Every row comes from one small tree of marks. The marks that hang from a mark follow it in brackets, in alphabetical order. Every link used is in the known rows. Which tree was each row made from?
In the rows, 128 means zero.
Known rows
nide(ramule): [143 156 146 139 132 101 110 151  92 126 125 149 148 144 212 129 104]
mupi(ramule(bobames fudo kabap nide)): [171 160 138 139 179  84  65 114 112 133 115 146 125 133 208 130  92]
ramule(bobames fudo(nafat) kabap nide): [169 195 139 151 166  71  87 113  75 123 119 140 115 137 205 126 123]
fudo(nafat ramule): [139 139 122 159 108  85 103 158  85 129 109 144 137 154 163 123  82]
ramule(bobames kabap): [148 153 170 142 146  94 106 115 131 123 128 143 135 143 181 139 118]
ramule(bobames fudo kabap nide): [167 176 140 144 177  80  85 109  97 125 122 143 129 131 205 132 125]
mupi(ramule(fudo)): [147 136 118 141 152  92  74 147  87 133 114 147 125 130 193 128  82]
nafat(fudo): [131 152 110 139 115  89 131 157  94 120 123 142 146 150 160 138 120]
bobames(ramule(fudo(nafat) kabap nide)): [151 165 131 158 165  79  91 133  97 138 114 144 147 150 228 122  77]
zoti(ramule(nide)): [147 147 122 146 153 105 101 154 124 133 101 144 157 137 190 127 117]
kabap(ramule(bobames fudo nide)): [158 154 134 132 151  70  82 127  94 129 122 145 155 140 212 137 126]
nafat(fudo(ramule(bobames kabap nide))): [152 156 113 144 124  84 110 124 116 120 127 145 157 160 161 138  94]
fudo(nafat): [135 159 141 152 123  85 118 168  82 128 107 139 123 145 179 125 124]
mupi(ramule(bobames fudo(nafat))): [162 156 124 144 147  80  64 130  78 125 114 149 107 143 192 125  87]
bobames(ramule(fudo(nafat))): [141 147 116 157 141  82  89 146  81 132 116 149 140 155 213 121  75]
zoti(ramule): [138 138 124 147 133 111 102 151 114 129 115 146 152 139 173 130 102]
mupi(ramule(fudo nide)): [158 146 116 140 172  85  72 150  96 138 101 145 130 127 211 124  97]
kabap(ramule): [130 129 151 134 122  86 111 154 111 136 124 142 165 142 192 142 113]

Write each row's tree
[154 164 142 145 152  88  88 105  86 120 139 145 124 135 184 136 105] : ramule(bobames fudo kabap)
[149 150 130 152 173  86  90 129 114 140 116 146 159 145 229 126  79] : bobames(ramule(fudo kabap nide))
[162 164 143 158 135  78  94 124 109 128 111 143 138 157 179 126  91] : fudo(nafat ramule(bobames kabap nide))
[160 168 134 138 141  63  83 131  77 128 119 144 143 145 212 133 124] : kabap(ramule(bobames fudo(nafat) nide))
[151 169 130 147 174  86 101 135  85 135 120 137 137 122 203 131 117] : ramule(fudo kabap nide)
[159 141 143 148 147  89  91 118 138 130 114 146 155 149 180 132  94] : fudo(ramule(bobames kabap nide))
[160 178 147 140 145  95  87 105  72 117 148 152 134 144 215 132  86] : nide(ramule(bobames fudo kabap))
[142 152 107 146 122  87 120 140 107 126 125 141 162 154 158 137  88] : nafat(fudo(ramule(kabap nide)))
[161 171 131 138 141  91  82 121  66 114 137 154 133 146 216 127 100] : nide(ramule(bobames fudo))
[168 168 119 140 171  76  79 127  91 122 107 146 127 133 207 126 140] : ramule(bobames fudo nide)
[156 173 122 149 136  75  83 129  56 115 121 146 107 144 186 125 120] : ramule(bobames fudo(nafat))
[166 150 160 137 173  89  80 122 148 136 105 145 135 140 206 133 102] : mupi(ramule(bobames kabap nide))
[161 166 166 141 169  87 104 119 143 129 111 142 141 140 202 135 138] : ramule(bobames kabap nide)
[146 136 135 151 145  93 104 140 128 138 111 142 162 142 179 131  87] : fudo(ramule(kabap nide))
[154 171  99 154 151  93  87 149  70 128 108 143 136 135 192 121 105] : zoti(ramule(fudo(nafat) nide))
[151 158 114 155 160  76  87 148  91 136 102 147 145 151 230 117  90] : bobames(ramule(fudo(nafat) nide))
